What can hang from each mark
z_473: z_83
z_887: z_83
z_185: z_585
z_466: z_585
z_287: z_553 z_585
z_553: z_287
z_585: z_83 z_287 z_466
z_83: z_473 z_585 z_887

Every row comes from one small tree of marks. Brackets hold a mark, then the marks that hang from it, in the order of their numbers. Every link used is in the known rows. Which tree was each row made from?
Known rows
(z_466 (z_585 (z_83 z_473 z_887) z_287)): [ 30.4 -30.8  -2.8 -18.6 -30.1   6.7 -11.6 -13.7  10.1  27.6  13.3  63.5
   2.7  24.9  14.1  33.8  -1.4 -29.8  29.1  -1.5 -38.8]
(z_553 (z_287 (z_585 (z_83 z_473) z_466))): [ 28.3 -43.6  19.8 -40.6 -20.3  24.4 -18.1 -24.0  49.0  44.8  17.8   7.2
  21.5  -1.9 -27.9  -9.3 -17.7 -10.6  15.6  -9.6  11.4]
(z_553 (z_287 (z_585 (z_83 z_473)))): [ 19.4 -26.9  21.2 -40.9 -23.7  25.6 -22.3 -17.4  28.6  32.6  17.0  34.5
   9.9   4.5 -17.9  -9.4 -21.6 -16.7  29.7   7.9  19.7]
(z_287 z_553 (z_585 z_83)): [  3.5  -8.6  -2.7  -9.0   7.6  10.0 -41.6 -17.2  28.4  46.0  -8.8  11.4
  20.1   3.2 -13.0  -5.6  -7.4 -28.7   9.0  -6.8  14.8]
(z_473 z_83): [  0.9   6.2  18.9   7.2 -24.5 -17.1  -2.1 -13.5  25.7   2.9   7.4  24.2
   8.6  -4.4   0.5  33.9 -11.5   5.8  10.4  17.4  -8.6]
(z_287 z_553 (z_585 (z_83 z_473) z_466)): [ 11.6 -23.6   7.7 -17.4 -17.3  18.4 -40.4 -38.5  54.9  45.3  39.3   9.7
  15.8  -4.4 -24.2  -7.6 -12.6 -39.4  -9.7 -15.0   0.2]
(z_185 (z_585 (z_287 z_553) z_466)): [ 21.3 -50.0 -26.4   5.9  39.8   1.0 -22.8 -32.1  58.8  22.6 -15.4 -53.5
   2.1 -19.6  -3.8 -30.1 -28.4 -32.3  -8.2 -42.0  -5.1]
(z_83 z_473 z_585): [  3.1   1.9  17.5   5.3  -1.4  37.3 -20.3  -6.0 -16.2  -2.8  43.0  20.9
 -18.5 -19.1  10.0 -28.1   5.9 -32.1 -11.7  -1.9 -11.6]
(z_553 (z_287 (z_585 z_466))): [ 12.6 -29.7 -10.0 -33.0   4.3  18.8 -19.2 -11.5  34.0  46.1 -11.7 -32.8
  21.7 -11.9 -29.4 -18.6   1.0   4.9   7.0 -13.7  16.2]
(z_887 (z_83 z_473 (z_585 z_466))): [  6.1 -21.0  11.6  20.4 -25.9  36.8 -21.3 -25.3  13.3 -14.9  31.6  13.2
 -15.3  -3.0  -7.5   8.1   1.5 -28.6 -31.8 -48.8 -22.7]
(z_887 z_83): [ -5.5  -5.7  -5.2  16.1 -26.2  -0.3  -5.6 -11.7  10.5 -27.1 -13.6  18.6
  -8.4  21.3  -7.6  35.4  -7.9  -4.9  -6.4 -30.5  -6.2]
(z_185 (z_585 (z_83 z_473 z_887) z_466)): [ 30.0 -22.2   4.7  13.8 -14.9   9.5 -20.6 -25.5   7.6  26.7  16.8  28.3
  10.9  14.1   8.2  -7.8  -8.9 -16.0  11.2 -29.6 -18.6]
(z_553 z_287): [ 16.5 -11.0  -5.0 -12.5  -0.2   3.2   4.4   3.2  12.5  -3.1 -15.1 -15.0
   3.1  -8.7  -0.1 -10.8 -12.1  12.5  29.0   0.8   7.5]
(z_553 (z_287 z_585)): [  6.7 -14.5  -8.9 -34.9   4.1  17.8 -23.8  -3.5  14.3  32.5  -9.4  -5.5
  13.1  -6.8 -18.1 -19.3  -4.5  -0.4  21.5   4.1  22.3]
(z_185 (z_585 z_83 (z_287 z_553) z_466)): [ 31.8 -64.0 -15.5   8.4  35.8   6.4 -17.2 -31.5  62.2  35.2 -31.3 -35.8
  15.5  -7.0  -4.1 -21.7 -35.9 -34.4   7.6 -46.7  -1.6]
(z_83 z_473 z_585 z_887): [ 11.0  15.2   2.1  17.4 -15.5  28.4 -26.8  -5.8 -43.1   9.1  35.8  38.8
 -13.6  -8.1  24.5 -20.4  29.6 -27.9   0.6  -0.8 -27.9]
(z_473 (z_83 z_585)): [  2.0   6.2  21.3  19.3  -4.8  14.1 -17.3  -9.0  -0.9  16.2   6.3  16.6
   3.1 -20.5  10.0   5.4   4.0  -9.7   2.1   3.0  -9.4]
(z_83 z_473 (z_585 (z_287 z_553)) z_887): [ 20.2 -10.7 -15.3  15.4   0.0  17.8 -38.3 -23.8  -5.6  15.2  27.5  17.3
 -13.7 -19.6  24.9 -28.2  14.0 -57.8   3.8  -7.1 -34.8]
(z_185 z_585): [  4.6  -4.5  -7.0   7.3  22.2  11.1 -14.4  -4.2   2.7   2.7  -5.2  -7.0
  -7.2  -1.7   2.7 -24.7 -20.3  -6.3   1.3 -16.7   8.8]
(z_185 (z_585 z_83)): [ 15.2 -20.5   4.6  10.2  18.0  14.1 -10.1  -7.3   8.4  16.3 -21.7  11.7
   5.0  11.3   4.7 -16.1 -28.0  -9.5  18.9 -22.6  11.9]
(z_585 z_83 z_287 z_466): [ 28.1 -66.3   7.1  -9.5  10.1   3.0  18.8 -19.2  37.4  34.7 -29.1 -15.3
  22.2   5.3  -7.2  11.9  -8.0 -14.5  -1.0 -26.2  -4.9]
(z_473 (z_83 (z_585 (z_287 z_553)) z_887)): [ 20.7  -6.7 -10.6  28.4   1.4  -2.6 -35.2 -27.0   7.7  34.0 -11.6  18.2
   8.5 -21.2  24.2   6.0  13.3 -37.1  18.7  -1.3 -33.4]
(z_473 (z_83 (z_585 z_466) z_887)): [ 12.3   2.9   4.5  31.0 -15.4   6.4 -20.7 -20.2 -10.3  39.2   0.6  11.7
  20.7 -15.6  10.6  13.9  33.2  -1.5  -1.5 -11.2 -31.8]

Write each row's tree
[ 28.6 -26.9 -17.8  11.7  -0.2 -14.0 -12.5 -19.2  14.6  31.5 -29.9  14.0
  17.5  11.1  16.6   9.3   2.2 -30.0  28.9 -12.5 -19.7] | (z_585 (z_83 z_887) (z_287 z_553))
[ 18.3 -44.8 -20.0  -1.0  17.6  -5.9  -6.0 -25.4  53.7  18.6  -9.4 -47.4
   7.9 -16.5  -7.3  -6.5  -7.2 -23.2  -9.5 -25.3 -14.5] | (z_585 (z_287 z_553) z_466)
[ 14.7 -10.7 -19.9   3.9  -4.9  -0.4 -46.5 -28.3  18.6  73.7 -13.6   3.4
  38.7   9.0 -10.9   0.2  22.3 -22.2   7.8 -23.0  -7.8] | (z_287 z_553 (z_585 (z_83 z_887) z_466))
[  9.7 -24.0  -5.8  -8.6   7.0  12.8 -37.6 -26.4  46.5  60.4  -6.5 -15.6
  32.1  -0.7 -22.6  -5.8  -2.0 -22.2  -6.0 -24.8   7.7] | (z_287 z_553 (z_585 z_83 z_466))
[ 11.1 -25.9 -15.9  10.3  38.3  24.5 -25.2 -12.5   9.3  17.2 -11.6 -26.4
  -7.1 -28.6  11.6 -35.7   3.1 -46.3  -2.9 -19.5 -12.0] | (z_83 (z_585 (z_287 z_553)))
[  9.4   0.8  11.3 -15.6 -34.9  13.5 -34.2 -21.0  -8.6  46.7  26.6  69.2
  13.1  19.7  -2.0   8.0   9.4 -27.3  15.5   7.7  -7.2] | (z_287 (z_585 (z_83 z_473 z_887)))
[ 22.3 -35.6 -18.7  10.8  22.9  22.2  -9.9 -12.4 -20.2  45.1 -19.7 -19.6
   8.7 -13.0  12.1 -18.7  39.0 -25.0 -10.2 -33.1 -28.5] | (z_83 (z_585 z_287 z_466) z_887)
[  7.7  20.8   6.0  31.5 -15.8   5.6 -25.9 -12.2 -29.0  26.6  -1.5  38.6
  10.1  -9.5  22.0  12.4  28.5  -6.6  14.0   6.3 -24.4] | (z_473 (z_83 z_585 z_887))
[ 22.7 -41.5  -5.4   0.9  12.1  -4.9  -5.4 -17.1  41.1  19.5 -24.7  -4.5
  11.7  -0.3   4.9   2.2 -23.0 -31.9  18.7 -12.2  -3.7] | (z_585 z_83 (z_287 z_553))
[ 13.8 -33.4  13.6  -7.8  10.8  36.7 -11.0 -14.0  -0.6   3.6  30.4  13.1
 -20.9 -22.8  11.5 -26.9  -1.8 -48.1 -11.8  -6.4 -15.6] | (z_83 z_473 (z_585 z_287))
[ 31.1 -31.4 -10.8 -20.8  -9.6  12.5 -21.6 -15.3  14.1  72.7 -33.2   3.2
  42.5  10.4 -14.0  -2.6  16.4   5.5  32.4 -19.5   5.7] | (z_553 (z_287 (z_585 (z_83 z_887) z_466)))
[ 21.4   0.5  13.7   6.2 -41.3   0.6  -8.7 -12.3  -9.9   9.9  22.8  61.2
   5.0  19.7  15.0  15.9   1.5 -15.1  20.8   6.3 -21.0] | (z_585 (z_83 z_473 z_887))
[ 27.8 -13.4   5.8 -28.4 -37.9  16.4 -32.9 -17.2   4.4  44.4   9.6  53.8
  16.4  12.6  -3.2  -3.5  -1.1 -13.9  43.5   9.0   2.2] | (z_553 (z_287 (z_585 (z_83 z_473 z_887))))
[ 14.6 -54.9   6.4   5.7 -12.2  36.6 -11.9 -34.7  28.3  -9.0  17.9   5.1
 -18.6  -5.9  -4.8   6.5  -2.4 -46.0 -31.6 -52.5 -28.4] | (z_887 (z_83 z_473 (z_585 z_287 z_466)))
[ 31.5 -57.2   8.0  -5.5  -9.8   0.4  -5.1 -38.0  69.3  16.1  20.3  -7.5
   6.6  -6.6  -5.3   3.3 -26.7 -43.6   0.3 -20.5 -18.9] | (z_585 (z_83 z_473) (z_287 z_553) z_466)
[ 25.0 -34.0  -5.2   4.9  -0.3  25.9 -15.2 -25.8  -8.4  31.4  22.3   5.8
  -3.5 -15.6  13.8 -18.7  28.3 -37.9 -13.2 -22.6 -38.5] | (z_83 z_473 (z_585 z_287 z_466) z_887)
[ 24.4 -54.9   1.5  -2.8  31.6  13.0   0.2 -14.8  23.0  24.0 -36.4   0.9
   5.9   8.1   3.8 -15.4 -35.7 -26.1  16.7 -24.0   7.0] | (z_185 (z_585 z_83 z_287))
[ 23.2 -37.2  20.0   3.1  -3.6  19.1 -12.1 -27.0  35.4  14.1  25.0   7.7
   1.4   3.7  -6.2 -14.9 -32.7 -18.8  -2.7 -28.9  -3.1] | (z_185 (z_585 (z_83 z_473) z_466))
[ 11.7 -28.9  16.4   6.4   6.9  14.5  -7.5 -17.3  12.8  21.6  -9.6  12.7
   2.4 -25.1   7.4   5.3  -2.7 -25.8   1.2  -2.0 -13.5] | (z_473 (z_83 (z_585 z_287)))
[  7.8 -32.0   7.2 -19.5   3.7  18.3 -15.3 -17.1  24.4  61.6 -10.5  -2.0
  32.7   6.4 -26.5   2.2   6.5  -9.5  -8.7 -22.2  13.7] | (z_287 (z_585 z_83 z_466))
[ 21.2 -49.4  11.1  -7.3  13.1  36.0  -7.9 -21.4  15.9  18.8  31.3 -12.6
 -10.0 -25.5   1.0 -28.3   3.9 -43.1 -27.8 -23.7 -21.2] | (z_83 z_473 (z_585 z_287 z_466))
[ 15.3 -33.2 -25.4   6.1  39.7   2.8 -26.3 -22.0  38.9   8.6 -15.0 -26.8
  -7.3 -13.8   6.5 -30.9 -34.1 -37.9   4.9 -24.7   1.7] | (z_185 (z_585 (z_287 z_553)))
[ 13.2 -16.3  -6.1  -6.9  -7.7  10.4 -27.0 -17.2  -1.9  75.1 -16.4  19.2
  38.4  18.3 -12.5   8.2  28.3  -7.1   2.2 -21.9  -4.4] | (z_287 (z_585 (z_83 z_887) z_466))
[ 25.0 -30.8   0.8  21.0  -2.1   6.8 -12.1 -26.4   2.6  47.6 -13.1   5.1
  18.6 -17.0  11.3  14.0  28.7 -18.7  -0.2 -17.0 -36.7] | (z_473 (z_83 (z_585 z_287 z_466) z_887))
[ 26.2 -37.9  -1.1 -20.1 -16.1  11.4 -20.6 -21.9  56.8  13.7  22.6  30.9
  -3.4   6.2   3.3  20.0 -32.3 -45.1  19.0  -5.8 -28.5] | (z_466 (z_585 (z_83 z_473) (z_287 z_553)))
[ 15.8  -8.6  13.6 -17.6 -30.9  17.8 -10.3  -3.5  20.1   8.4  34.4  51.7
  -2.2  18.7  -0.1  28.5 -19.6 -15.1  14.8   3.4 -19.6] | (z_466 (z_585 (z_83 z_473)))
[ 12.7 -23.6 -32.2 -16.2  11.9   0.7 -22.1  -9.1  40.3  13.5  -3.4 -10.8
  -1.6  -3.7   1.4  11.0 -13.6 -28.3   9.6  -7.9 -23.4] | (z_466 (z_585 (z_287 z_553)))
[ 18.6 -43.3 -18.9  12.7  39.3  25.3 -20.3 -19.5  27.6  31.5 -10.1 -52.7
   2.1 -33.0   2.6 -34.0   8.8 -41.0 -19.4 -36.2 -16.0] | (z_83 (z_585 (z_287 z_553) z_466))
[ 31.3 -34.0  10.9  -6.3 -27.7  -2.6   1.4 -19.6   2.5  18.9   8.1  53.8
   2.7  17.4  15.8  17.7  -0.9 -31.6  21.4   1.3 -24.4] | (z_585 (z_83 z_473 z_887) z_287)
[ 33.8 -72.0  14.3 -10.5   9.2  18.6  -0.7 -33.2  49.5  21.3  10.3   2.3
   1.1   0.8  -3.7 -15.0 -38.9 -35.3  -3.9 -33.2  -6.8] | (z_185 (z_585 (z_83 z_473) z_287 z_466))
[  7.7 -14.6  14.9   4.6  -2.1  37.4 -16.6 -14.2   2.0  10.6  45.0  -7.0
 -11.2 -24.2  -1.3 -28.5  11.7 -25.9 -25.8 -18.5 -17.0] | (z_83 z_473 (z_585 z_466))
[ 24.5 -41.7  11.0  -7.9 -11.1   1.0 -10.2 -28.5  51.3   5.4  17.4  18.8
  -2.6  -1.6   5.8   2.5 -33.9 -47.2  14.1  -1.1 -14.9] | (z_585 (z_83 z_473) (z_287 z_553))
